What can hang from each mark:
viso: donaz tizu
deti: tizu
tizu: lurag
damo: deti donaz viso
lurag: donaz tizu
donaz: damo deti lurag tizu viso

Each row was made from one small tree. Brackets hold a mark, then the marks that hang from it, in alphabetical order. Every link used is in the known rows. Write each row's tree.
Known rows:
{damo deti {donaz lurag tizu} viso}: [ -5  -2 -13  -6   3   6 -23   8  16  -3   3  -8  -7  -5   9   5 -25   5
  -1   7   0  -9  -7  10  20   4 -11   3  15  -9  -9 -19   1   6  10  -1
 -18  14]
{donaz tizu}: [  1  -7 -20  -7   7   6   2  13   7   7   4  -9   7  -7   3  -4 -10  -8
  -7  19   9 -13   7  12  19  10 -22   4  -1  -1 -10 -15  -5   9   2  15
   6   6]
{damo {viso {donaz tizu}}}: [ -6 -10  -8  -1   7   6  -2  11   2   5   9 -21   2  -6  -8  -4 -16  -1
  -6  21   8  -9   1  14  27   1 -23   2   1  -8 -13 -17   8  16  11  16
  -4  12]
{viso {donaz deti} {tizu lurag}}: [  2 -18  -9  -8  14  -6  -5  10   3  12   4  -3   7  -6 -10  -9   0 -13
 -31  22   8 -12   3   4  37  22 -10  11  -7  -3 -12 -14   9  -8   7  16
   6   0]
{lurag donaz tizu}: [  2 -19 -14 -15   8   2   6  15  -2   2   1  -9   5  -1  13 -12  -4 -15
 -13  18  12 -13   4  -6  23   6 -24  -4  -2   3 -12 -23   2  10  -4  -2
   3   3]
{tizu {lurag {donaz deti}}}: [ -3 -24 -14 -13   7  -2  -5   4  -5   9   2   3   2   2  10 -18   5 -20
 -24  18  13 -15  14  -5  30  24 -18  -1  -4  -1 -11 -15  -3 -10  -6   4
  15  -2]
{donaz deti {lurag tizu} viso}: [ -3 -23 -26  -9  16  -2  -7   4   8   2  13   8  15  -1  16  -5  -2 -10
 -11  14   9 -15  -4  20  17  23 -10  -2   3   4  -8 -23  -5  -5   8  12
  -3  16]
{damo {viso donaz tizu}}: [  3  -7  -2  -5   8   4   1  15   7  10   2 -25   4   1 -14  -9 -16   2
 -15  28   1  -9  -2   9  31   5 -19  -2   0  -8 -18 -17  17  12  18  11
  -5   3]
{tizu lurag}: [  3 -12 -19  -7  12   5   5  13   8   4   1  -4   4  -9   5 -13  -5 -12
 -16  24   9 -14  17   3  24  22 -20   3  -8  -3 -17 -13  -7  -6  -2   7
  11  -3]
{donaz {damo deti} {viso {tizu lurag}}}: [ 12   2 -11 -10  22  -2  -9  11  10  10   5  -4   7 -10   4   0  -8  -1
 -17  12   3 -16   8  12  24  40  -4   0   2  -9 -13  -9 -13  -6  19   7
  -9   6]
{viso {donaz damo deti lurag}}: [-12 -15 -13  -1  12  -3 -11   5  11   8  10   4  11  -5   0  -2  -4   8
 -13   5  15  -7   6  15  25  26 -13   4   5   4 -10 -16  10  -1   6  20
  -3  16]
{donaz lurag tizu}: [ -7 -10 -22  -2   7   3  -9   9  13   2   1  -3  11 -13   8  -3 -11  -5
  -3  12  10 -10   3  11  14  10 -21   4   2   4  -8 -17  -2   6   1  17
  -1  11]
{damo {donaz tizu} viso}: [ -3  -5 -16  -6   4   7  -3  13   6   3   3 -16  -6  -3   1  -1 -21  -2
  -3  15   2 -11  -1  14  22   4 -17   2   6 -12 -19 -17   2  12   9  10
  -4   9]
{damo {donaz tizu}}: [ -3  -8 -18  -9   4   8   1  14   8   3   6 -12  -4  -7   8   1 -15  -8
  -5  13   3 -11   5   9  22   7 -17  10   4  -8 -18 -14   2   7   2  12
   1  10]
{tizu {lurag donaz}}: [  3 -22  -9 -12  10   4   0   7  -2   8  -3  -3   2  -5   7 -15  -2 -16
 -19  19  11 -11  18  -9  27  20 -22  -1 -11  -2 -15 -14  -2  -2  -5   1
   9  -8]
{lurag tizu}: [  6 -11 -19 -13  10   5  13  21   7  -2   3  -9   7  -4   9  -8  -6 -11
 -10  21  12 -17   4   6  20  10 -23   3   0  -2 -15 -22  -2   6   1   4
   5   6]
{viso {tizu lurag}}: [  9  -8 -18  -9  14   0   2  13   8   8  -6  -8   7  -8  -3  -9  -3 -12
 -19  24   4 -15   8   2  28  23 -15   2  -8  -1 -16 -13  -1  -3   2  10
  10  -7]
{damo viso}: [  2  -9 -11  -5   8  11   3  16   9   0   4 -16   1   3  -3 -15 -13   0
  -8  27   4 -12   6  12  20   9 -22 -10   3  -6 -18 -16   0   8   8   4
   6   0]
{donaz deti}: [ -2 -15 -18  -8   7   2   4  16   4   8  11  -1   5   6   4 -15   0  -8
 -17  21   7 -17   6  11  22  20 -14  -3   3  -1 -13 -16   1  -5   4  11
  15   5]
{tizu {lurag {donaz damo deti viso}}}: [ -5 -24 -13 -10  16  -7 -10  -6  -5  15   7   7   6  -4   9 -12   5 -12
 -22   4  15 -13  17  11  25  39 -10  -8  -3  -4 -13 -12 -13  -9   6  11
   3   8]
{lurag {donaz viso} tizu}: [  4 -25 -11 -16  12   2   7   7  -8   6   9  -6   9  -2  14 -14  -4 -16
  -9  19   8 -12   5   3  24  14 -22  -7  -1  -3 -15 -23  -3   7   5   2
  -3   7]
{damo deti donaz viso}: [  5  -2  -8 -14   4  11  -5  18  12   1   5 -16 -13   7   8  -7 -25   3
  -8  25  -4 -15   4   4  24   6  -9  -2  16 -19 -18 -17   5   2  14  -9
  -6   6]
{deti tizu}: [  1  -7 -21  -6   6   7   7  20   7   1   5  -9  -1   0  -1 -11 -11  -1
  -2  20   5 -17   6  12  16  11 -28  -3   5 -10 -20 -11  -4  12  -4   6
   5  -4]
{deti {tizu {lurag {donaz damo}}}}: [ -2 -14 -15  -6  14  -4  -5   5   4   6   0   0  -1 -11   0  -7  -7  -3
  -7   7  19 -11  15   4  22  25 -30  -7  -1  -9 -17 -11 -11  11  -7   5
  -1  -6]

Which tree is each row?
[ -4 -24 -23 -11  12   1  -8   2   6   0  12   8   8  -1  17   0  -8  -8
 -11   8   0 -12  -5  15  21  19  -4   3   7  -3 -16 -24   0  -7   4  11
 -11  17]	{damo {donaz deti {lurag tizu} viso}}
[ -9 -16 -27  -2   6  -1 -15   5   8   5   8   6  11  -6   8  -2  -7  -3
 -10  10  13 -12  -2  16  18  16 -14   4   6   7  -3 -19   0  -1   1  21
   4  14]	{donaz deti lurag tizu}
[ -7 -19 -13  -1   8  -4  -9   2   0   4   5  -7   2 -10  -6  -7  -7  -8
 -19  16  14 -14  -1  12  32  13 -18   8  -5  -7  -6 -13   1  -3   6  17
   2   9]	{damo {viso {donaz deti {tizu lurag}}}}
[ -7 -19 -17  -4   9   1   2  15   4   7  16  -3   1   3  -7  -9  -8  -3
 -10  19   5 -15   4  19  27  11 -24   1   6 -10 -16 -14  13   7   1  10
   1   5]	{viso {donaz {deti tizu}}}
[ -8 -22 -21  -9  10   3 -10  -1   8   7  10   6   3   3  15  -4  -6  -5
 -11  10  -5  -8   4  19  23  23  -2   0   8  -5 -19 -19   1 -11   7  13
  -5  12]	{damo {donaz deti lurag viso}}
[ -9 -17 -15  -5   5  -2  -5  10   1  10  14  -5   6  -3  -2  -6  -5  -8
 -15  14  13 -15  -1  16  30  10 -17  11   2  -1  -8 -16   9   0   5  19
   4  13]	{viso {donaz deti tizu}}
[ -2 -13 -21  -7   9   7  -1  12  12  -4   0  -3   6  -8  15   1 -14  -3
  -6  10   6 -10   1   3  21   8 -16   9   3  -2 -17 -24   1   6  -3   3
  -8  11]	{damo {donaz {lurag tizu}}}
[  3  -8 -17  -9  18  -4  -8   8   5  16  12  -4  12   2  -1  -3   0   1
 -20   9   3 -13   3  26  20  35  -3  -7   7  -1 -15 -12  -3  -2  19  24
   1  10]	{donaz damo deti {viso tizu}}
[ -4 -15 -20  -5   4   0  -9   5   9  -2   2  -4 -10   2  -1  -8 -17  -1
 -13  14   2 -17  -1  12  22  13 -18  -4   9 -22 -21 -13  -3   2  -3   2
   1  -3]	{damo {donaz {deti {tizu lurag}}} viso}
[ 10  -9  -1 -14  11  -1 -15  10   4   7  -6 -12  -1   0   1 -13 -12  -8
 -21  24   3 -16   1 -11  30  12 -12  -8   2 -10  -9 -16   1   2   8  -9
  -3 -10]	{damo deti {viso {tizu {lurag donaz}}}}
[  3  -4  -7  -4  21  -5  -1  13   6  11  -2 -11   7 -17 -11   0  -7  -1
 -19  10  13  -6  12   7  34  26 -17  10  -9  -5 -16 -10   2   3   9  17
  -4   3]	{viso {donaz damo} {tizu lurag}}
[-10 -16 -16  -3  17  -6  -9   9  10   3  10   3  14  -8   4   2  -5   4
 -12   1  19 -10  -3  15  21  23 -15   8   3   8  -5 -23   4   3   6  16
 -10  22]	{viso {donaz damo deti {lurag tizu}}}
[  4 -19  -7 -15  13   2   0   7  -5  16   3 -11   9   3   4 -11  -2 -11
 -18  21  -3  -8   6   6  26  18 -14 -11  -1  -3 -19 -16   6   6   9  10
  -1  -3]	{lurag {donaz {viso tizu}}}
[-10 -23 -26   0  13  -1 -12   0  11   4  15   8  10   3   6  -5  -6  -3
  -7  12   0 -13   1  27  16  22 -15 -10   8  -5 -15 -14  -3   1   1  13
  -3   7]	{donaz {deti tizu} lurag viso}
[ -9 -23 -19  -6  12  -1  -4  11   9   0  11   5  15  -3   4  -7  -5  -5
 -16  14  16 -14  -5   8  25  13 -17   8   0   5  -5 -26  11  -1   2  10
  -6  17]	{viso {donaz deti {lurag tizu}}}
[ -4 -17 -23  -4  20  -5  -7   2   7   1  14   7  18  -9  14   0  -4   3
 -11   1  14 -14  -1  25  13  32  -7  -1   5   7  -6 -21 -10  -2  12  18
  -9  21]	{donaz damo deti {lurag tizu} viso}
[  2  -4  -6  -5  16   2   0  19   9  12   2 -16   9  -4 -11  -2 -10   7
 -15  12  10  -7   7  11  29  21 -17   3   0  -4 -16 -13   9  12  14  18
  -7   6]	{viso {donaz damo} tizu}
[  4  -1 -17  -8  15  -1  -9  19  20  -4   3   1  10 -12  15   3 -15   9
  -5   4  16 -17   4   7  12  22 -11   2  10   4  -3 -21  -6   3   9   1
 -13  14]	{donaz {damo deti} {lurag tizu}}
[-10 -11 -11   4   9   4 -13   5  11   5   3 -13   7 -11  -6   1 -17   1
  -1  15  11  -6  -4  16  25   1 -24   4   1   0  -7 -18  10  13   8  20
 -11  15]	{damo {viso {donaz lurag tizu}}}
[  2  -9 -15 -12  11   3 -10   5   6   7   9   0 -10 -13  14   1 -15 -12
  -9  10  -2 -16   8  11  27  21  -4  14   3 -17 -18 -10 -12 -11   9   5
 -13  12]	{damo deti {donaz {tizu lurag} viso}}
[  2 -16 -11 -13  11  -2   7  14   0   1   2  -7   8  -5  10  -9  -4  -5
 -10   6  21 -12   6  -1  19  15 -27  -4   2   4 -12 -20  -3  13  -1   3
   0   8]	{lurag {donaz damo} tizu}
[  5 -19 -19  -9  16  -2  -6   4   3  11   5  -1  13  -3  -1 -10   2 -15
 -24  20   0 -16   3  15  28  34  -3  -1  -4  -6 -16 -14  -5 -14  12  17
   9   0]	{donaz deti {viso {tizu lurag}}}
[  0  -8 -20  -5  16   0  -1   7   4   8  13  -8  10 -12   5   3  -9  -3
  -2   4  12 -13  10  27  16  27 -15  -1   2  -2 -17 -10 -15   8  14  22
  -3  17]	{donaz damo tizu viso}
[  5  -1 -12 -10  17   4  -2  15  11   9  14  -5   3  -1  10  -6 -11   1
  -8   9   4 -18  14  17  17  32  -6  -4   9 -10 -13 -11 -12  -1  19   5
  -9  12]	{donaz {damo deti} viso}
[ -8  -9 -21   2  18  -1 -11   0  10   7  10  -1  14 -18   7   8  -9   3
   1   0  11  -7   5  27  11  27 -10  -1   6   3  -9 -14 -15   8  12  26
 -11  18]	{donaz damo lurag tizu viso}
[  3 -22 -11 -12  10  -5  -9   6  -4  13  -4   0   8   0   2 -14   3 -17
 -31  18   8 -16   5  -8  32  24 -14  -3  -6   1 -13 -17   5  -6  -3   8
  11  -7]	{viso {tizu {lurag {donaz deti}}}}
[-13 -21 -20   0   7  -1  -9   8  11   4  11   5   6  -1  -4  -5  -9   2
 -10  11   7 -11  -1  19  23  10 -21   1   7  -4 -12 -17  13   5  -1  13
  -9   6]	{viso {donaz {deti tizu} lurag}}
[-11  -8 -21   3  10  -5 -18   2  16  -2   6   0   5   2  -3   0 -13  16
  -5   4  12 -14  -4  26  10  17 -17 -14  16  -3 -11 -16  -5  13   5  13
  -5   6]	{donaz {damo viso} {deti tizu} lurag}
[ -3  -8  -7  -2   9   1  -6  14   9  -1   6  -8 -11  -6  -9  -6 -21   1
  -9  21   4 -16   3   7  27   9 -25   1   6 -23 -17 -13   1   7   6  -7
 -14  -4]	{damo {deti {tizu lurag}} {viso donaz}}
[  2   3 -14  -5  12   1  -8  18  13   6   9  -7   0 -13   7   2 -16   4
  -3   5  14 -17   5  13  16  18 -13   5  11  -3  -7 -13 -10   7  12   7
  -8  14]	{donaz {damo deti} tizu}
[ -9 -18 -10  -2   5   1  -3  10   3   3  13 -11  -2   6 -14 -11 -14   2
 -10  23   6 -15  -5  19  26   5 -26  -7  10 -13 -14 -15  12  12   6   7
  -1   4]	{damo {viso {donaz {deti tizu}}}}
